Each row was made from one walk, in order. Every step used is in the known rows, and no mark comes twice. Write each row's walk.
Known rows:
bubuv-tasi: [ -1 -14  24 -12 -12  -6   8  -5 -21 -13 -14 -25 -34  31  -8  12  16  17
 -15 -33 -14  27  10   3]
tasi-tiro-tozem-bubuv: [-36  29  63  13 -11  -6 -65  12   4  23  42  31 -20   5 -30   3   1   8
  -5  50  57  -6 -32  30]
tozem-tiro-zusa-bubuv: [ 16 -12  21  12  13 -62 -22  68  21  21 -14  30  40  61 -15 -11 -34  13
  -3  12   4 -40   0  69]
tiro-zusa-bubuv-tozem: [ 23 -11  51  -8  -2 -56  14  60  41  11 -14  10  51  44 -37 -30 -16  11
 -16 -13 -14 -32  47  66]
zusa-tiro-tozem-bubuv: [  6   7  75 -11   7 -28 -34  26  35  38   7  20  -1  31 -39 -29   1 -19
 -21  30  33 -42 -21  49]
sedo-bubuv-tozem: [ 11   2  59 -24 -12 -23   2   8   0 -16   2 -16  14   5 -17 -28   0  14
 -13 -55 -13   2  57   7]
tasi-tiro: [ -2  33  18  21 -12   9 -24 -14   6   2  22  14 -22 -17   1  22  15  23
  12  14  12  26 -11   4]
lubimo-bubuv: [ -4 -12  12   3  26 -13  24   6  -1 -14 -15 -29  15 -35   7  14  19  20
   4  -5 -27 -14 -22   9]
zusa-tiro: [ 41  13  34  -1   5 -11   7   0  37  21 -15   2  -4   9  -5  -4  17  -2
  -4  -7 -13 -12   2  20]
sedo-bubuv-tozem-tiro-zusa: [-11  -7  64   7 -17 -81 -23  68   7   3   7  13  23  52 -47 -14 -33  41
 -32 -25  18 -30  32  36]
tasi-tiro-tozem-bubuv-zusa: [-19  19  64  28   0 -12 -48  26   5  -4  40   8  -2   6 -48  21  -8  20
  -2  40  33 -19 -24  45]
zusa-tiro-tozem: [ 22  14  58  -7  -4 -24  -2  -4  60  50  10  30 -11  34 -34 -19  23 -32
 -36   9  18 -16  10  31]
tiro-tozem-bubuv: [-35  -5  44 -10   1 -13 -40  28  -3  17  21  19   4  25 -32 -21 -16 -15
 -19  36  46 -32 -27  28]
tozem-tiro-zusa-bubuv-levik: [ 11 -26  35  21  23 -76 -21  57  47  22 -41  24  43  53 -31 -14 -24  15
 -37 -16 -17 -39  22  79]
lubimo-bubuv-zusa: [ 15 -24  15  16  33 -19  39  19  -2 -35 -17 -53  35 -35 -11  33  11  34
   6 -15 -52 -30  -9  24]
sedo-bubuv-levik: [  9  -9  39  -4  18   2 -10 -14   4 -31 -16 -21  34  -8 -13 -25   1   0
 -32 -67 -33  -2  52  11]
bubuv-zusa-tiro: [ 57   3  35  13  12 -17  25  14  37  -2 -16 -22  16   6 -23  13   9  14
   0 -18 -37 -25  15  35]
tasi-tiro-tozem: [-21  33  47  16 -21  -5 -33 -20  27  33  46  39 -32   6 -26  10  21  -8
 -22  30  41  24   0  15]
levik-tiro-tozem-bubuv-sedo: [-22 -16  70  -8  -3   4 -55  30  -7  34  32  32   3  38 -77  -4 -28  25
 -21  15 -16 -32 -36  34]
bubuv-lubimo: [ -6  -7 -12 -13  -1 -10  19   7   5  11 -11 -31 -10  21 -39 -35  -3  13
 -16   2  -8  15  32  30]
bubuv-levik-tiro-tozem: [-28 -14  57  -6  -2 -38 -23   3  46  60   3  48 -17  26 -52   0  14  -9
 -87  -5 -11  -3   3  20]

Write each row's walk:
[ 54   8  85  -7  10 -18   6   6  38  -4  15 -10  39  30 -48 -20   5 -21
 -32 -42 -15 -35  55  46]	sedo-bubuv-zusa-tiro-tozem
[ 19 -11  54 -15  -6 -84  -6  36  43  40 -30  18  -9  46  -8 -19   2  27
  -3 -26 -18  -8  28  55]	zusa-bubuv-tozem-tiro
[ 53 -11  24  -8  16  28   2 -10   7 -12 -10 -17  47  19 -22 -23 -13  11
  30 -45 -72  -8  41  47]	zusa-bubuv-sedo
[-20  22  69   4 -36 -13 -24 -25   5  20  32  11 -67  37 -34  22  34  10
 -38  -4  26  49  12  17]	bubuv-tasi-tiro-tozem
[ -9 -15  32   1   7 -28 -11   8  25  31 -18  24 -10   0 -27  13  10  23
 -54 -20 -41  -3  -3  10]	bubuv-levik-tiro
[ 25 -16   8 -14  17 -30  18  58  20   8 -21 -19  58  57 -55 -58 -30   4
 -21   4 -19 -23  54  89]	tiro-zusa-bubuv-lubimo
[ -8   3  58  31  -3 -26   3  25 -15 -26   2 -31  -9   0 -27  50  27  63
 -19  -4 -13  12 -23  35]	lubimo-bubuv-tasi-tiro-zusa
[-26 -10  40  21 -25 -92 -17  71  30  34  -3  28  -7  55 -49   4 -21  40
 -33  16  27 -26  -1  35]	bubuv-tozem-tiro-zusa
[ 14 -21  22  12  25  19  18 -13 -10 -27  -9 -48  29 -29 -29  14   6  40
  19 -35 -74 -12  -9  17]	lubimo-bubuv-sedo
[-18 -15  47   4   9 -23 -23  42   1  -6  17  -5  21  23 -52  -4 -23  -2
 -12  26  21 -46 -12  41]	tiro-tozem-bubuv-zusa
[-22 -17  64  -5   6 -36 -34  60  -1  22  23  26  12  29 -58  15 -25  19
 -34  36   5 -47 -37  41]	levik-tiro-tozem-bubuv-zusa
[-21  -8   5  33  -6 -58 -28  60   7  20   5  30  10  46 -31  12 -30  25
 -19  29  32 -30 -25  29]	tozem-tiro-zusa
[ -8 -18  46  -5   6 -51  35  14  22   2 -25 -29   1 -25 -14   9  29  36
 -11 -23 -31  -9   4  16]	lubimo-bubuv-tozem
[  1  -4  91  -1  17 -41 -35  16  63  38 -19  15   1  26 -55 -32  11 -15
 -52   1   8 -44  -1  59]	zusa-tiro-tozem-bubuv-levik
[ -1  -3  63 -10 -17 -66 -19  26   4   8  -5   2 -11  33 -17 -14  -5  37
 -14 -46   1   1  34  15]	sedo-bubuv-tozem-tiro
[ 48 -16  25   8  15  12  -2  36   8 -18  -1  -7  80  42 -50 -24 -40  16
  13 -26 -56 -35  37  67]	tiro-zusa-bubuv-sedo
[ 29  26  36  21   2 -12 -23  35  22  -1  15  24  45  18 -12   0 -12  18
  10  16   3 -10  16  62]	tasi-tiro-zusa-bubuv
[-17  14  57   4 -13  -2 -44   8 -40 -20   4 -22 -46  12 -11  29  11  54
  12   3  12  25 -31  21]	tozem-bubuv-tasi-tiro
[ 42  -3  52   8  25 -20  -6  44  15 -15 -19 -26  27   6 -29   4 -12  27
  17   3 -22 -53 -19  49]	tozem-bubuv-zusa-tiro
[ 22  13  50  32  15 -23 -22  22  46  -1 -10  18  45   9 -28  -5  -1  20
 -22 -12 -23  -9  36  72]	tasi-tiro-zusa-bubuv-levik
[-34 -23  50  13  18 -43 -47  82   5  14 -13  29  35  23 -58   5 -38  40
 -54  22 -10 -57 -39  46]	tozem-bubuv-levik-tiro-zusa
[ 22 -12  69 -18  -4 -67   2  81  40  42  -9  41  41  51 -43 -13 -18  32
 -35  -4 -31 -33  25  66]	levik-tiro-zusa-bubuv-tozem
[  6  21  69  13 -21  -2 -27  19 -36 -43  27 -16   4  35 -31  14  -4  42
 -19 -38   4  23  29  28]	sedo-bubuv-tasi-tiro-zusa
[-18 -13  54   0   2  17 -44  14 -10   2  29   0  16  31 -68 -21 -27   3
  -1   9  -1 -31 -11  36]	tiro-tozem-bubuv-sedo
